Each row was made from one walk, in order. Every step used is in the known rows, and no mark comes twice. Write each row's walk.
Known rows:
z/e: [ 0.30 -0.22  0.63 -0.10  0.25 -0.61 -0.29 -0.25  1.12  0.19  1.57 -1.85
 -0.05  0.44  3.89  0.68  0.52 -2.91 -0.04  0.21  0.15 -1.39 -1.12  1.18]
e/k/j/z/s: [ 0.01  0.63  1.70  2.47 -1.12  3.85  1.33  0.70 -1.98 -0.64  1.15  1.74
 -0.73 -2.35 -2.16 -3.63 -3.74  3.57  1.02  0.86  0.24  2.66  1.25  1.75]
s/p/r: [ 0.16 -0.38 -1.59  0.52  1.46 -6.18 -1.93 -0.16 -0.24 -0.66 -0.96 -1.85
  1.26  2.50  0.30  1.64  2.37 -0.54 -1.01 -1.85  0.22  0.00 -0.81 -3.90]
z/j/p/r: [ 0.52  0.77 -1.35  0.82  2.02 -3.99 -4.30  0.93  1.75  0.74 -1.33 -1.58
  1.37  2.40  1.07  1.50  2.19 -0.87 -0.12 -0.27  0.89 -1.72 -0.09 -3.98]
s/z/e/k/j/p/r: [-1.11 -2.25 -1.70  0.22 -0.53 -2.33 -4.89 -3.81  5.99  3.82 -2.18 -0.91
  0.19 -0.77 -2.43  3.11 -1.77 -0.27  0.30 -0.61 -0.70  0.64 -0.15 -2.04]
k/e/z/s: [-1.09 -0.85  3.54 -2.35 -1.97  4.40  2.35  0.34 -2.82 -0.19  4.36  2.17
 -3.08 -1.53  0.98  0.42  0.06 -1.32 -1.01 -1.75  0.76  2.39  0.37  2.38]
k/e: [-0.48  0.42  2.97 -0.26 -0.36  0.11  0.06  0.78 -2.67 -1.82  1.44  0.30
 -1.48  0.26  1.75  1.56  0.13 -3.12 -0.86 -1.02 -0.26  0.65  1.35  1.12]
e/k: [-0.38  1.10  1.17  2.16 -0.18 -1.79  0.06  1.25 -1.56 -2.18 -0.84 -0.93
  1.63 -2.03  0.19 -2.86 -2.99 -0.82  1.13  0.52 -0.13 -1.25 -0.68  0.74]
r/p/j/z: [-1.81  0.86 -0.70  0.60  1.36  0.52  2.29 -0.03 -2.04 -0.48 -1.81  1.18
  1.65 -0.35 -0.45 -1.72  1.18  1.76 -0.15  2.75 -1.67 -2.41  1.08 -2.46]
j/z/s: [ 1.58 -0.29  2.39  0.72 -1.39  3.12  2.40  1.51 -1.73 -1.32  2.72  1.36
 -0.79 -0.29  1.61 -3.04 -0.21 -0.93 -1.37  0.96  0.33  2.08 -0.38  0.48]
k/e/z/s/p: [-0.18 -2.41  2.49 -3.20 -0.38  0.58  2.82 -1.00 -3.38  0.94  2.53  1.68
 -1.87 -0.38  1.00  1.70  1.03  0.35 -1.95 -1.29 -0.20  2.32  0.48  3.40]
j/z/e: [ 0.77 -2.05  1.49 -0.24 -0.97  1.96  1.14 -0.90  1.48  1.53  2.13 -0.16
 -0.46 -0.41  2.79  0.10 -0.06 -2.68 -1.98  1.67 -0.41  0.06 -0.98 -0.12]
e/z: [-0.25  0.73  0.80 -0.42 -0.66  0.96  1.38  0.00  0.99 -0.47  1.26  0.49
 -0.35 -0.30  0.70 -1.02  0.95 -0.62 -1.27 -1.48  0.41  0.12 -1.02 -2.04]
p/j/z/e/k/b: [-2.31 -0.12  1.24 -0.33 -2.23  4.04 -0.01 -0.93 -1.79 -0.39 -1.36  0.07
 -0.71 -1.94 -0.74 -0.86 -2.22  0.95  0.63  4.28 -1.88 -1.87  1.22  1.70]
k/b: [ 0.29  2.50  2.14 -0.46 -1.05 -1.26 -0.57  0.44 -0.34 -5.38 -0.43 -1.51
 -1.54  2.37  0.60 -0.21  1.98 -1.06  0.12 -0.62 -0.63 -0.55  1.34  0.05]
r/p/s/z/e: [-0.33 -2.04 -1.86 -1.79 -0.56  0.20  1.78 -1.47  1.58  0.10  0.79 -0.80
 -0.48 -0.83 -0.52  1.66  0.43 -1.54  1.44 -0.73  0.03 -0.78 -1.71  2.18]
r/p/j: [-2.25  2.62 -1.42  0.64  2.69 -1.95  0.72  0.72 -2.31 -1.94 -2.32 -0.48
  2.06  0.59  0.61 -0.89  1.84  1.93  1.96  1.13 -1.04 -3.76  0.89 -1.03]
e/k/j/z: [-0.45  0.90  1.25  2.92 -0.61  1.82  0.41 -0.19 -0.28 -0.33 -0.79  1.18
  0.16 -1.99 -2.74 -2.37 -3.68  2.58  0.07  0.73 -0.57  1.36  1.42 -0.82]
j/z/s/p/r: [ 0.95 -2.41 -0.19 -0.03 -0.40 -1.57  0.30  0.07 -1.64  0.34  1.56  0.27
  0.07  1.11 -0.22 -0.37  1.32  0.15 -2.28 -0.20  0.40  2.38 -0.89 -2.67]
z/j/p: [ 1.92  1.50  0.20  0.63  2.56 -2.94 -1.71  1.07  0.96  0.18 -1.84 -0.93
  1.60  2.06  2.70  0.08  1.33 -0.44 -0.12  1.36 -0.10 -2.40  0.51  0.21]
e/z/j: [ 0.28  1.68 -0.34  0.38  0.79  2.64  0.24  0.72  0.08  0.46  0.33  0.34
 -0.23  1.30  1.58 -0.40  1.16  1.28 -0.38 -1.07  1.28 -1.12 -1.13 -1.91]
e/z/j/p: [ 0.79  0.39  0.01 -1.06  1.41 -0.57 -0.32 -0.25  2.47  2.28 -0.96  0.39
  0.95  0.80  1.49  0.29  1.62  0.72 -1.21  0.63  0.08 -1.76 -0.16 -1.23]

Write each row's walk:
[-1.96 -1.27 -1.01  0.24  0.78 -4.14 -4.54 -2.23  4.09  3.06 -0.82 -2.11
  1.12 -1.77 -1.59  2.15 -1.49  0.42  1.61  0.00 -0.10 -0.79  0.92 -1.15]
z/e/k/j/p/r
[ 0.14  0.51  1.45 -0.81 -1.24  2.88  2.32  0.90 -0.59 -0.78  3.30  1.04
 -1.13 -0.85  1.38 -2.25  0.65 -0.05 -0.40 -1.42  1.19  1.37 -1.26  0.51]
e/z/s
[ 2.04 -0.27 -0.84 -1.28 -1.22 -0.63  0.55  0.58  2.41 -0.43 -0.61  0.62
 -0.29 -0.25 -1.66  0.13  0.06 -2.64 -0.60 -1.08 -0.11  1.60 -0.17  1.11]
j/p/s/z
[-0.07 -1.72 -0.98 -0.04 -2.57  2.85  0.74 -0.04  0.26  0.76  0.62 -0.35
 -0.48 -3.25 -1.47 -0.41 -4.13 -2.12  1.70 -0.38  0.63  0.60 -2.27  3.71]
p/s/z/e/k
[-0.58 -1.63 -0.75  1.85 -0.08 -0.75 -0.74 -0.83 -1.84  0.93 -0.06  0.69
  0.27 -0.93 -3.83 -0.93 -2.00  4.80  0.11 -0.20  0.38  3.11  0.69 -1.48]
e/k/j/z/s/p/r
[-0.34 -0.91  2.08 -2.53  0.61  0.86 -0.44 -0.85  0.43  2.89  0.31  1.48
 -0.90  0.09  1.06  2.92  1.10 -0.65 -1.83  0.23 -0.33 -0.58  1.40  0.71]
k/e/z/j/p
[-0.43  1.98 -0.21  1.52 -0.16  3.57  1.22  1.64 -2.13 -0.21 -0.60  1.82
  0.22  0.37  0.33 -2.00  0.01  0.21 -1.17  1.89 -0.64 -0.25  0.81 -2.38]
p/j/z
[-0.79 -0.27 -0.73 -0.50  0.14 -1.05 -0.43 -0.18  1.87  1.98  0.21 -1.44
  0.51 -3.68 -2.84  0.52 -3.28  1.51  3.10  0.48  0.31 -0.10  1.58  5.24]
z/e/k/j/p/s
[ 0.56 -0.71 -1.03  0.06  0.96 -4.14 -1.16  0.75 -2.10 -1.11  1.10 -1.33
  0.58  1.95  0.89  0.33  2.07  0.09 -0.24 -1.73  0.90  1.06 -1.02 -1.37]
z/s/p/r
[-0.82 -2.00  3.14 -0.71 -3.11  1.77  0.51 -1.76  0.35 -1.19  0.06 -0.92
 -1.12 -2.23 -0.20 -0.65 -2.45 -0.93 -0.47  3.14 -1.56 -0.80  0.30  1.94]
j/z/e/k/b
[ 1.37 -0.30 -2.19  0.68  0.68 -2.19 -4.79 -0.60  3.55  1.54 -2.56 -0.21
  0.52  3.58  0.20  2.56  2.01 -1.48 -1.31 -0.79  0.20 -0.42 -1.07 -5.07]
s/z/j/p/r
[-0.16  2.31 -2.14  0.59  2.85 -2.81  0.34  0.94 -3.19 -0.29 -2.99 -0.42
  1.93  2.32  1.32  0.07  1.57  1.68  0.05  0.82 -1.08 -1.79  0.81  0.11]
s/p/j
[-1.37  0.57 -0.03  0.32  0.92  2.42  2.98  0.87 -3.73 -0.91  0.15  1.68
  0.86 -0.76  0.16 -2.87  0.84  2.46  0.72  2.97 -0.84 -1.27  0.83  0.17]
r/p/j/z/s
[ 0.00 -0.05 -1.62 -0.60 -0.45 -0.62  2.06  0.07  0.08 -2.33 -0.55  0.11
  0.07 -0.24 -2.38 -0.06  0.61 -0.37  1.26 -1.65  0.08  0.14 -0.82  0.26]
r/p/s/z
[ 0.75  0.62 -1.29 -1.77  0.36  1.58  1.10  1.55  1.04  1.62  0.64  0.60
  0.06 -0.77 -1.41 -0.03  0.60  1.21  0.39 -0.71  1.63 -0.27 -0.04  0.94]
e/z/j/p/s
[ 1.99  2.03 -2.28  1.24 -0.51  3.90 -0.17  2.26 -1.22 -1.15 -0.24  0.67
 -1.23  2.14 -0.66  0.12 -0.43  0.08  1.09 -1.99  1.88  1.06 -1.18  0.70]
p/s/z/j
[ 1.22 -0.78 -1.88 -1.87 -0.48  1.14 -0.84 -1.64  4.89  2.45  0.13  0.00
 -1.63  0.34 -1.82  3.20 -0.06 -0.06  0.60 -1.45  0.08  2.10  0.98  2.92]
k/j/p/s/z/e
[ 1.84  0.06  0.53 -0.09  1.57 -3.25  1.70  0.86 -2.70 -1.64  0.40 -0.73
  0.84  1.69  2.58 -1.05  1.36  0.52 -0.21 -0.08  0.02  0.50 -0.42  2.97]
z/s/p
[ 2.07  1.78 -1.08  2.01  0.63  1.97 -1.56  0.37  0.27 -0.63 -1.81  0.46
 -0.48  3.75  2.09  0.36  0.58 -0.64 -0.45 -0.74  0.43 -0.33 -1.33 -1.54]
s/z/j
[-1.48 -2.77 -1.44 -0.90 -1.11 -0.21  1.85 -1.56  0.33  0.48 -0.39 -0.87
  0.96 -3.82 -2.39 -0.02 -3.12 -0.60  2.69  0.57 -0.22 -1.43 -2.04  3.65]
r/p/s/z/e/k
[-0.41  1.35 -1.15  0.71  1.39 -4.46 -4.06 -0.61  3.80  0.21 -0.94 -1.06
  0.32  1.70 -1.75  2.01  2.12  0.78  0.01 -2.08  0.21  0.77  2.10 -4.46]
k/j/p/r
